Every row comes from one small tree of marks. Brackets hold a mark, then the marks that hang from it, in alphabetical order. Every link used is in the known rows. Which tree was each row made from?
(in the rows, 100 means zero)
Known rows
(C (V X)): 102 109 104 103 99 96 100 111 98 95 102 102 99 98 103 107 93 95 101 96 104 99 101
(B (N Q V) Y): 97 101 104 94 98 101 95 94 103 101 101 105 103 87 99 91 93 99 101 100 146 88 97
(N B Q V): 105 90 103 99 90 99 94 98 99 100 100 101 103 92 96 94 91 96 97 103 138 81 98
(N Q): 102 93 102 99 96 102 97 100 100 101 97 100 100 98 98 98 98 98 98 103 115 93 100
(Y (B (N (Q M) V))): 99 89 110 92 93 103 88 98 96 99 99 98 102 94 109 103 87 102 104 104 137 89 96
(X (Q N) V): 93 118 96 106 90 99 97 109 103 95 99 94 101 104 104 111 93 101 102 101 103 115 98
(B (N (V C)) Y): 93 110 104 94 100 97 100 94 105 99 102 106 106 91 108 91 101 102 101 93 134 99 98
(B N Y): 95 106 102 94 104 101 101 96 102 102 102 104 102 95 99 94 101 101 103 97 116 99 98
(C (V (X (Q M)))): 100 111 102 108 94 98 92 120 97 98 105 96 99 98 110 114 95 92 98 98 108 105 100
(C (V (X (Q M N)))): 97 118 103 107 89 97 92 122 100 95 105 95 101 98 119 117 85 95 100 101 113 108 99
(Q M (N B V)): 99 100 105 97 87 97 91 108 101 99 107 97 105 94 122 103 82 97 101 101 134 94 98
(X (Q M) (V C)): 94 111 99 105 92 100 94 115 100 100 101 94 101 102 118 109 108 96 98 94 106 117 100
(X (Q M N) V): 92 115 98 104 89 100 92 116 102 98 103 91 101 103 120 114 92 97 102 100 109 116 98
(N B (Q M) V): 105 86 105 97 89 101 88 106 98 102 103 98 103 91 112 97 90 93 98 103 144 83 99
(B (N Q)): 102 89 107 93 97 102 98 94 99 102 97 102 101 97 94 97 94 100 100 102 125 92 97
(Y B): 98 103 102 101 97 100 98 99 97 98 96 98 100 102 97 105 100 104 103 103 91 97 99
(B N): 100 97 104 94 101 101 100 95 99 101 100 102 101 100 97 99 96 102 102 99 109 100 98
(N (B Y) Q (V C)): 99 101 104 98 90 96 96 100 103 101 100 104 106 88 106 88 102 96 96 96 148 81 100
(M (Q (N (B Y) V))): 93 118 96 100 89 97 94 104 105 99 103 99 105 90 99 94 92 98 104 104 130 95 97
(Y (B (N (V C X)))): 96 109 114 94 95 94 99 96 99 95 99 104 105 96 102 106 95 106 101 100 128 95 97
(C (V (X Q))): 100 115 100 109 95 97 97 112 99 95 101 99 99 99 95 112 96 96 98 99 101 102 100
(C (V (X (Q N)))): 97 121 101 108 90 95 97 114 101 92 102 97 101 99 102 115 86 99 100 101 107 106 99
(X Q V): 96 113 94 107 95 101 97 107 100 98 99 95 99 103 96 108 103 98 100 99 96 111 99
(X Q): 98 105 95 107 97 100 97 102 101 100 98 97 100 101 92 105 102 101 97 103 96 103 99

Which tree is each row?
96 109 101 100 94 94 99 100 104 100 103 104 106 90 108 91 104 98 98 94 132 89 100 -> (N (B Y) (V C))
95 116 107 103 88 94 95 117 103 99 104 96 104 100 121 114 97 98 95 101 122 108 100 -> (V C (X (Q M N)))
96 113 112 97 90 93 95 113 104 97 107 100 106 95 131 109 89 97 98 99 141 103 100 -> (Q M (N (V C X)))
103 93 114 92 95 101 90 105 99 102 105 102 103 91 111 103 86 94 99 103 155 89 98 -> (B (N (Q M) (V X)))
100 108 102 105 95 99 93 114 99 103 104 96 101 100 106 112 100 94 95 103 113 102 100 -> (V (X (Q M)))
98 110 105 104 93 96 95 115 100 102 103 98 102 100 113 111 107 95 93 99 116 105 101 -> (V C (X (Q M)))
95 108 101 95 103 100 98 94 103 100 103 105 104 90 102 93 95 101 103 97 131 95 97 -> (B (N V) Y)
101 99 101 99 93 100 94 100 102 102 102 103 104 88 100 89 96 95 98 100 145 79 99 -> (N (B Y) Q V)
102 91 104 97 94 102 89 105 99 101 103 99 101 92 116 99 91 94 98 103 137 91 99 -> (N (Q M) V)
97 109 98 100 87 96 94 103 102 98 102 96 104 94 97 98 88 99 102 106 123 97 97 -> (M (Q (N B V)))
103 88 108 97 87 97 91 106 99 102 102 99 105 91 118 95 96 94 95 99 147 85 99 -> (N B (Q M) (V C))
103 105 103 104 89 97 89 113 99 102 107 97 104 94 105 109 93 92 94 104 135 90 99 -> (N B (V (X (Q M))))
98 114 103 106 94 94 100 107 102 100 100 100 102 100 97 109 108 99 93 100 109 102 100 -> (V C (X Q))
98 97 105 92 98 103 90 101 101 103 104 103 104 87 114 93 92 96 102 99 152 90 98 -> (B (N (Q M) V) Y)
101 95 103 97 92 101 88 107 101 104 105 101 104 87 114 92 95 91 99 100 150 81 100 -> (N (B Y) (Q M) V)
93 115 103 98 89 92 99 102 106 97 104 103 108 91 116 94 95 101 100 96 138 93 99 -> (Q (N (B Y) (V C)))
96 113 100 99 91 96 96 102 105 98 105 102 106 91 110 95 88 100 102 100 136 90 99 -> (Q (N (B Y) V))
97 111 107 100 94 94 97 100 103 98 102 102 105 95 97 107 98 102 94 99 133 99 97 -> (B (N (V C (X Q))))
94 114 97 100 92 98 94 102 104 96 101 97 102 95 100 101 89 101 103 107 114 106 97 -> (M (Q (N V)))
97 118 106 99 90 93 97 107 105 98 107 104 107 90 109 101 87 97 101 101 145 87 99 -> (Q (N (B Y) (V X)))
93 121 105 100 89 92 97 108 105 96 102 100 105 95 105 104 94 100 99 104 129 105 98 -> (M (Q (N (V C X))))
91 116 99 100 90 95 96 104 105 96 100 98 104 95 106 100 95 103 101 103 119 108 97 -> (M (Q (N (V C))))
100 94 106 97 92 99 91 106 101 100 101 100 103 92 122 98 98 95 97 99 140 94 100 -> (N (Q M) (V C))
98 95 106 92 99 105 93 103 100 106 102 102 102 92 112 94 98 95 102 98 138 93 98 -> (B (N (Q M)) Y)
95 116 109 98 91 91 100 106 105 94 104 103 106 95 116 106 90 101 98 100 135 100 99 -> (Q (N (V C X)))
97 95 111 93 92 98 95 91 99 96 94 102 104 94 101 99 94 107 101 101 135 90 96 -> (Y (B (N Q (V C))))
94 117 97 100 90 98 97 106 103 102 101 98 103 95 97 95 98 97 103 103 115 98 98 -> (M (Q (N (B Y))))
106 84 106 97 90 102 92 108 96 105 102 98 102 96 110 98 96 92 98 102 129 86 100 -> (N B (Q M))
94 115 97 106 93 98 99 107 102 97 97 97 101 103 102 106 110 99 98 95 100 114 99 -> (X Q (V C))
